Every row comes from one small tree of marks. Brackets hold a mark, then the marks that hang from it, in alphabetical order. Every link used is in the known rows. Which tree was each row made from?
Known rows:
{P X}: [  9   9   1  -5 -10   6 -14  -8  11  -8   1  -5 -17   0   2  -9   1  -7
 -22   0  16 -14  -3  -2   0   4  15   3   8   9 -19   9  -6   2 -12  10
   7   5]
{E {X {J {U R}} P}}: [ 18   7 -23  22   2  10   7 -21  13   7  -8 -11  -1  -8 -14 -28  -6 -16
  13 -12 -13 -13 -30 -12 -14   6  19  12  -9   0 -58  14   0  26   1  25
  -2   5]
{B A {U {H X} P S}}: [  4  12  14  13 -34   7 -16   6  28  25  11  30  10   8 -17 -31  16  -8
   0 -19  50   2   1 -34 -15 -24  -9  15   0   3 -64  13 -59   1  46 -30
 -23  14]
{H {X {E U} P}}: [ 22 -11  -9  14   2   2 -21  -7  40 -10 -28  -8  12 -17   1   3  -2 -33
  -6 -12   1 -11  -4  -9 -10  13  15   6 -20 -20 -50   8 -12 -15   2 -17
  15  10]
{P {X H {J {U Y Z}}}}: [ 52  16 -11   9 -10  -6   3  -3   9  15 -15  24 -17   5 -12 -27   4 -10
   1   4  51 -35 -18 -26 -21   1  17  22  10   7 -45  27 -16  21 -19  18
   9   9]
{B A {U {H X} P R}}: [ -7   8   9  25 -45  22   4  -6  24   8  32  10  15   5 -23 -36   2   1
   1 -15  33   7   2 -29 -19 -18  -6  24  -9 -10 -48   3 -54  26  40  -9
   0  14]
{U B}: [ 15  17  -6  -1  -5  26 -20 -10  17  14   1  -5 -15 -15   4 -12  -6 -12
 -16  -2  22 -17   0 -12 -11 -11  12  12   2   5  -6   0  -5   4  -2  -2
   2   6]
{N {U Y}}: [ 10   8  -4   3 -10  -2 -14  -2  13  14 -10  -4 -14 -10  -3 -27 -15 -25
   5   8  27  -7   8  10 -29  20  -1  11 -22   5 -23  19 -17  22  -3 -15
   8  -3]
{X H {J {U R Z}} P}: [ 46   7 -23  26   5  21  27 -10  19   2 -15  -5 -10 -10 -27 -26   2 -27
  16 -12  28 -38 -33 -47 -21 -14  26  22 -23  -3 -55  10  -6  30   4  16
  -1   8]
{Y {U {H X} P R}}: [-13   0   3  -3 -25  14  18 -11  42   3  24 -11   3  -7 -17 -41   1  -1
  11  -2  24  -1   9 -15 -28 -14  25  16  -1 -19 -55  -8 -39  36  52   3
  35   2]
{E X}: [  5   9  -3  -4 -14  -7 -18 -19   8   0 -15 -11  -8  -8   2 -29  -4  -8
  -4   2 -10  -2  -5   8  -2  13   7   3   3  10 -16  11   7   1  10   6
  -3   3]
{U {B A} G R Y}: [ 14  28 -11  18 -23   1  -2  22   0  35   8  36  -1   2   9 -27 -34   2
  12  -3  42 -10  12 -19 -46 -27  -9  19  -6 -18  -2   7 -25  35  -1   7
   3   7]
{S {U Z}}: [  5  -2  -5 -10 -10  15 -10  -5 -18   6 -13 -16 -12 -20 -11 -26  -3 -10
  -9  -5  15 -17  -6 -16 -28  -6  -4  10 -16   9 -20   9  -6  23  16 -22
  15  -5]
{V {X H P}}: [ 15   8   0 -11  -5  -3 -18  -3  30  -5 -38   2 -20 -23 -18  -3   1 -28
 -10   6  21  -9   6 -24   0  15  24   7 -20   8 -42   7   5   2 -11   1
   2  -2]
{H {X J}}: [ 14   0   4   5 -21  -3  17  -6  27  11   6 -12  -4 -24  -9 -17  -2 -20
 -21 -12   9 -11 -12 -17  -2  16  20   1  -3 -17 -18   7  -2  -4  -2   7
 -12  12]
{X H P V}: [ 25  22 -24   7  13  12  19   0  24   5 -57  -1  -3 -14 -23  -1   8 -47
  -3  -9   4 -19 -13 -31  -3  -3  16   9 -27  12 -48  11   1 -15   6  -6
  -9  10]
{U {B A} R Y Z}: [ 22  23  -2  24 -29   9 -11  -2  -1  10  -3  19  -2   4  -2 -39 -11   6
   1   2  54 -32   1 -38 -53 -27   5  31 -15  -6  -4  10 -29  26 -10   8
   8   7]
{P {X E H {V {A B}}}}: [ 26  28 -29  16  -1  -6  -3   4  10   4 -35  17  -2   9 -27   4  19 -13
   9   3   4  -6 -15 -30  -2  -8  18  11  17   7 -27  24   4 -23 -21  -7
  22  21]
{E {X J}}: [ 16  18 -10   7 -12  -8   2 -20   4   6 -17 -13  -7 -14  -4 -31  -3  -7
   2  -5 -20  -7 -23   1  -4  11  10   3   4   6 -18  16   4   3   9  14
 -17   5]
{N {U H Y Z}}: [ 26  16   3  -8 -14  -4  -5  -3   8  12  -5   8 -16  -5 -15 -50   1  -5
  19  20  61 -28  12  -8 -47  -3   2  21 -18  10 -26  14 -34  28  20 -14
  16   5]
{E {U S}}: [ 21  -2 -12 -12  -8   8 -18   0  13  18 -21   7 -13  -7  15 -21  -8 -18
  -7  -7  11 -10  -1  -6  -5 -17  -4   5 -12  17 -32   6  -7   4  33 -12
 -10  -3]
{P {X E V}}: [ 22  27 -17  16  -1   3   6   3   5  -6 -28  -6  -6   6 -10   3  13 -21
  -6  -6  12 -20 -13 -14  -9   7  20  13   4   7 -28  20  -4 -11 -35  -3
  11  16]
{H {X V}}: [  3   2  -1  -4 -20   0  19  -1  22  15 -13 -10   1 -18 -10 -10   8 -27
 -21  -5  13  -6  -2 -21  -5  14  18   7  -9  -7 -28   5   3 -10  -2  -6
  -1  15]
{X E H J P}: [ 50  26 -25  41  20   5  12   1  29 -14 -46  -7  -6 -14 -25   2   3 -47
  14 -23  -2 -27 -29 -26  -7   7  27   9 -18 -12 -37  23  -4 -16 -15  -3
 -14  10]
{U {H {X V}} Y}: [ 16  15   2  -8 -22 -15  23   9  26  32  -2  26   1  -7 -16 -24   6 -16
 -11   3  52 -17  29 -21 -25  12  18  18  -5  -5 -38   5 -17   4  15   6
  10  13]
{Y U}: [ -8   1  -8   7  -8  20 -15 -17  14   5  -6 -20 -12 -16   4 -30  -7 -23
  -1 -10  -1  -6  -6  -1 -11   6  11   7  -7   6 -26  12 -10   6  18 -11
  11  -3]
{E U}: [ 14  -4 -12  -9 -12  15 -19 -15   7   8 -15  -7  -7 -14  12 -16 -15 -17
 -12   1  -5  -7   4   7   0  -4  -4  13 -15  13 -19   2  -4   8  25 -10
   5  -4]
{Y {U G P R S Z}}: [  0  15  -7  -4  -8   5  19  16  14  14  -7   2  -5  10   2 -46  -1   1
  37  -2  33 -11 -10 -29 -46 -55   9   6 -10 -20 -52   9 -34  46  48 -32
  19  -4]
{V {A {B {U P R Y}}}}: [ -7  15 -16  17 -15  17 -15  -9  13  23  20  20  10  18 -20 -13  -6   3
   8   2   3  24  19 -19 -15 -26   2  17  -2 -10 -42  15 -12  26  13 -34
  37  -6]
{S {U G}}: [ -4   4 -13 -16  -3   5  -4  16 -20  30  -6  -2 -10 -23  -3 -16 -24 -17
   1  -8   7   2   0   2 -21  -7 -16  -3  -8  -1 -18   5  -2  33  22 -22
  10  -6]
{J {U {B A} G H Z}}: [ 29  17  -9   2 -21  15 -18   7 -13  42  26  32  -5  -5  -2 -43   1   5
  19  10  79 -34  -5 -30 -41 -32 -10  32   1   8 -28   3 -34  28  19 -11
   1  20]
{J X}: [  8   7   0 -10 -14   2  -9  -5  17  11  11   0 -17 -19  -1 -17   1 -19
 -11   2  22 -11  14 -10   0   7  28   7   4  -4 -19  10  -7  14  -7 -16
 -13 -14]
{N {U R S Y}}: [ 14  10  -4   5 -13  -4   3  14  24  17  -3   7 -23   1  -5 -38 -16 -18
  15  -3  40 -10   5 -11 -40  -6   6   7 -22   0 -29  14 -20  39  10   4
   2  -2]
{E {X P}}: [  8   8  -8   1   5  -3 -22 -22  19 -11 -33  -9   0  -8  -3 -17   0 -15
   1  -3 -17  -6 -11   2  -6   8  14  -3 -10   6 -42  14   2  -5   7   1
  -2   1]
{V A}: [  0   3  -4   7  -7   2 -20  -4   2  11  -1  -2 -16 -11  -6 -15  -9 -13
 -11   8  -3  -5   8 -14   3   9   4  10 -10  14 -11   7  13 -11   1 -20
   2   4]
{N {U B P}}: [  8  21  -7  -7  -5  26 -16 -11  23  10  -5 -17  -7 -10  -9 -18  -3 -11
  10  11  25  -2  -9   1 -32 -15   2  14 -11   0 -36   6 -34  25  14 -31
  11   2]
{P {X V}}: [  9  20 -11  -4  -7   7   9  -4   3   4 -23  -2 -11   0  -5  -6   8 -14
 -18  -1  11 -15  -9 -14  -3  -3  15   8   3  16 -31  14  -4  -1 -17   6
   5  11]
{Y {U P S Z}}: [  6  12  -1  -4  -5  11  -8  -3  18   5 -21  -6  -6   6  -2 -37  15 -12
  14  -2  31 -16 -13 -24 -35 -32  13   9  -8  -1 -63  18 -34  13  36 -42
  10  -5]
{X H {J U} P}: [ 43   5 -24  22  12  16   8  -5  21  16 -18  -1 -10 -18 -22  -9  -2 -45
   6 -16  13 -25 -27 -27  -3   7  19  15 -17   4 -61  16  -5   6  -1   6
 -12   5]

Write each row's tree:
[ 28  22 -30  13  -2  14   9  -2   3   5 -41 -12  16   3  -6   3   5 -31
  11  -3 -10  -5  -5  -6 -15  -9   4  28 -23   3 -51  14 -15   0   9 -39
  16   4] => {X {E {U P}} V}
[ 25  26 -23  20  15   7   8   2  21   4 -33   0   0 -11 -15   8  19 -43
   9  -7   9 -24  -1 -26 -11   9  39  10 -14 -10 -53  19  -8  -8 -27 -34
  -8  -4] => {J {X E P V}}
[ 38  23   5  -9 -13 -16  -3   1  19  -7 -31  23  -3  23 -12 -20  10  -2
   2  18  58 -21  11 -18 -33 -17  19  20   1  -4 -50  22 -30  21  -1 -13
  29  -3] => {U {P {X H}} Y Z}
[ 43  28 -31  37  -2  17  36   6  -7  30  -4  -4  -2  -6 -28 -18  15 -31
  19 -15  24 -31 -21 -30 -20   8  19  34  -9  11 -48  17 -10   7 -12  -1
  -6  19] => {X E {J {U H}} V}
[ 51  32 -28  20   5  14  -7   3  18  16 -31  10   2   1   2  -5   0 -14
  16 -13  10 -19 -22 -21 -26 -31   8  17  -1  -6 -48  14 -30   5  16 -25
  -8   7] => {X {E {U B P S}} J}
[ 17  19   0 -17 -12  -3  26  22  10  17  10  12 -26  -2 -13 -63   0   8
  42  10  64 -25  -4 -25 -51 -47  -3   4 -16  -2 -18  -1 -32  51  49  -8
   2  13] => {N {U G H R S Z}}
[ -3  23  -2  17 -22  11 -20   5  -4  14   0  23  11  16   0 -13  -5  -4
   6  -7  22  12 -12  -4 -11 -24 -26  12   2   1 -49  24 -47  16  12 -41
  -6   5] => {B A {U G {P X}}}
[ 15  -3  -1  20   3   0  -9  -1  41 -18 -15 -11   6 -14 -11   5   6 -37
 -11 -15  10 -14  -3 -16  -9  20  29   1 -17 -26 -42  10  -5 -20 -19 -14
  10  12] => {H {X E P}}
[ 10  18 -11   8 -11  15 -27  -1  18  32   7  32   2  12  -4 -17   4 -11
  -1 -21  33  11  11 -16 -11 -26   6   1   8  -2 -37  23 -16  10  10 -25
   8  -3] => {A {B {U S Y}}}
[ -2  17  -9  22 -24  31  -9 -19   9   0  -3 -10   7   1  -5 -41   0   5
  19  -2  26 -18 -21 -33 -50 -42   4  28 -12  -6 -38   7 -49  29  26 -20
  22   3] => {Y {U {B A} P R Z}}
[ 16  19 -20   5  -5  -1  12   3   7  22 -39   7 -13 -12 -21 -13   2 -30
  -2   9  -1  -8  -5 -34   4   5   2  19 -11  23 -21  10  16 -17  11 -12
  -7  13] => {X H {V A}}
[ 24   7 -17 -19 -17  -7 -20 -25  21   4 -44   4   6  -3   1 -27  -8  -5
  13  15 -15  12  -7  11  -3 -10  -8  14   1  11 -49   9 -12  14  57  -6
   8  -5] => {E {U P} {X H}}
[ 19  14  -8  16   6 -13 -35   3  28  -6 -43  11 -18 -15 -26   3   4 -27
   8  13   7  -9   4 -32  -2  24  23  14 -23   6 -40  17  16 -17 -29 -20
  11   7] => {V A {X E H P}}
[ 16  14 -14  -4  -5   9  -1   1  -1  34  14  21  -4  13 -26 -15  15  -3
   8  18  37 -12   6 -21 -15 -11  10  33   5  25 -80   8 -21  20  11 -12
  26  12] => {J {U H {P {X {V A}}}}}
[  0   5  -6 -24 -15   5  23   5   4  31  -6   0   9 -17 -33 -16   8 -13
  -3  -5  27   3   8 -19 -27  -5   3  14  -9  -1 -61  -3 -30  26  45 -21
  21   5] => {S {U {H {X V}} P}}
[  9  25  -1  15 -22   8 -16  23   1  37   9  45  -6   4  -2 -41  -3  -7
  16 -18  48  -6  -4 -26 -16 -34 -30   8  -1  13 -32  15 -42   9  44 -26
 -36  15] => {B A {U G H S}}
[  4   7  -1  -2 -10  27 -15 -23  34   4  13  12  14  -3 -26 -24  26  -1
   2 -10  38  -5  -2 -31 -15 -34  17   4   2 -15 -49   5 -27   6  32 -24
  24  15] => {A {B {U {H {X P}} Z}}}
[ 24  22   4  -8 -12  -4   5   7  18  17   9  21  -1  12 -16 -22  -2  -8
   3   9  49 -10  37  -2 -27  -7  16  24 -10  -1 -46  10 -32  22  24 -15
  18 -10] => {U H P Y}
[ 12   7 -14  26   9  -5   1   4  30   2 -36   0  10 -12 -23  10  14 -40
  -2  -5  -5 -11  -9 -34  -9  19  23   8 -21 -11 -55  16   7 -33 -19 -30
  11  25] => {H {X E P {V A}}}
[  4  10   0   0 -18  16  15 -10  12 -15   3 -32  -7   2 -19 -39   0  -4
  18  12  25 -11  -9 -12 -42 -23   9  19 -29  -6 -32   8 -31  45  19 -24
  25  -2] => {N {U P R Z}}
[  4  14 -15 -17  -7  22   6   9 -14  25  -2  -1 -11 -18  -4 -33 -19  12
  14  -3  33 -17  -8 -29 -50 -43 -11   9  -6 -11  -9  -5 -10  59  27  -9
  25   2] => {S {U B G R Z}}
[  3  11   1  14 -14 -15 -37   2   6   3 -14  -2 -21 -14 -15  -5   0 -11
  -1  17   5  -2  13 -19  -4  29  18  17 -13  11 -17  14  21  -9 -38 -22
  17   3] => {V A {X E}}
[  5  10 -13 -13  -3  -6  -3  22 -18  41 -11  19  -5 -15   1 -17 -32 -17
   5  -5  21   3  19   4 -32   1 -18   3 -11  -3 -22  14  -6  41  15 -21
  17 -14] => {S {U G Y}}
[ 24   2  -7   2 -14  -6 -21   1  12  43  27  25 -13  -7   3 -21  -6 -26
  -3   7  55 -14  30  -7 -16  24  25  24   4   0 -50  19 -11  36 -22 -12
   5 -17] => {J {U Y} X}
[ 16  16  -2  -6  -8  22 -19 -17  14   4 -13 -17 -18 -17  -5 -35   2  -6
   6  15  39 -26 -18 -14 -38 -18   2  14 -12   7 -13   7 -23  20   7 -22
   7  11] => {N {U B Z}}
[ 14   6 -11  -2  -6   9  -3  13  -2  33  24   3   0   4  -2 -12 -10 -20
  10   5  31   2   7   2 -15  -9   2  18 -10  -5 -56   8 -11  35  11 -31
  16  -5] => {J {U G P}}
[ -1   0  -8   4   4  -2   5  -3  31  14 -30   3   7 -17 -19   4   9 -35
 -13   1  -5  -8  -4 -35  -4  10  18   3 -23  -3 -54   7   7 -26  -1 -21
   4  19] => {H {X P {V A}}}
[ 18  30  -8  10 -16  -5 -23  20  -5  42  -7  41   1  -3  13 -18 -25 -10
   6   1  44 -11   9 -10 -37 -15 -16  15  -3  -9  -8  15 -26  12  -4 -14
  -6   7] => {U {B A} G Y}
[ 16  16   0  -4 -11  -1  -7   2  16  19   4  10 -17 -10 -13 -37 -11 -15
  13  11  47 -13  18   5 -36  10   1  16 -16  10 -25  11 -29  27  18  -4
  11   0] => {N {U H Y}}
[ 17  31 -13 -26   1   8  -3  22  -5  55  -1  39   2  -5 -10 -19 -20   5
  22   6  53  -1  29  -5 -54 -32 -14  15   3  -7 -47   2 -40  57  43 -26
  30  -9] => {S {U B G H P Y}}
[ 14  23 -22  31   2   0   4   5  -1  10 -30  -6  -3  -2 -18  -3   8 -31
   4   0 -10 -14  -5 -25  -8  13  10  19 -17  13 -22  18  14 -23 -22 -30
   4  14] => {X E {V A}}
[ 24  28 -27  20  15  19  34  -4   6  11 -45 -11   2 -15 -22   3   8 -42
  -4 -18 -14 -24 -28 -30 -10  -6  19   6 -29   4 -52  16  -3  -9  -9  -9
 -21   9] => {X J P V}
[ 39  36 -29  31   4 -10  20   6   6   8 -49  11 -10   1 -26  -4  12 -20
  11  -1  -1 -22 -31 -37  -3   6  17  14   8  10 -31  28   4 -19 -27   1
  -5  23] => {P {X E H J {V A}}}
[ -1  22  -4   6 -15  26  16   8  12  22  30  14 -11  -1  -9 -42 -14   4
  17 -10  34   1  11 -15 -14 -29 -12  12   0  -3 -17  -6 -19  48  43  -3
   7   5] => {B {U G H R}}
[  5  28  -4  27 -23   4 -21  16  -6  33  -3  34  18  15   0 -19 -17 -17
  13  -7  28  15   9  -4 -24 -14 -31  19 -16  -7 -47  29 -45  22  16 -52
  -5  -2] => {B A {U G P Y}}
[ 31  46  -3 -24   1  -5  -5  21  17  37   8  55  -2  19   0 -16  -8  19
  17  20  74 -13  28  -5 -45 -42   6  15  23 -12 -49   6 -48  38  20  -8
  29   5] => {U B G H {P X} Y}
[  1   5  -6 -17  -4  10  -9  -2  -7   7  -9  -6  -5  -3 -14  -2  -3  -7
 -11  -5   7   3  -1   1 -19  -7   0   6   0   8 -52  10 -24  30  12 -21
  27  -9] => {S {U {P X}}}
[ 17  15   0  -9 -10  -4  25  26   5  10   1  12 -19   5   4 -41  -3   2
  19  -3  46 -25  -3 -36 -36 -49   7  -1 -10 -13 -11   3  -6  38  26  -7
  -4   6] => {U G R S Z}
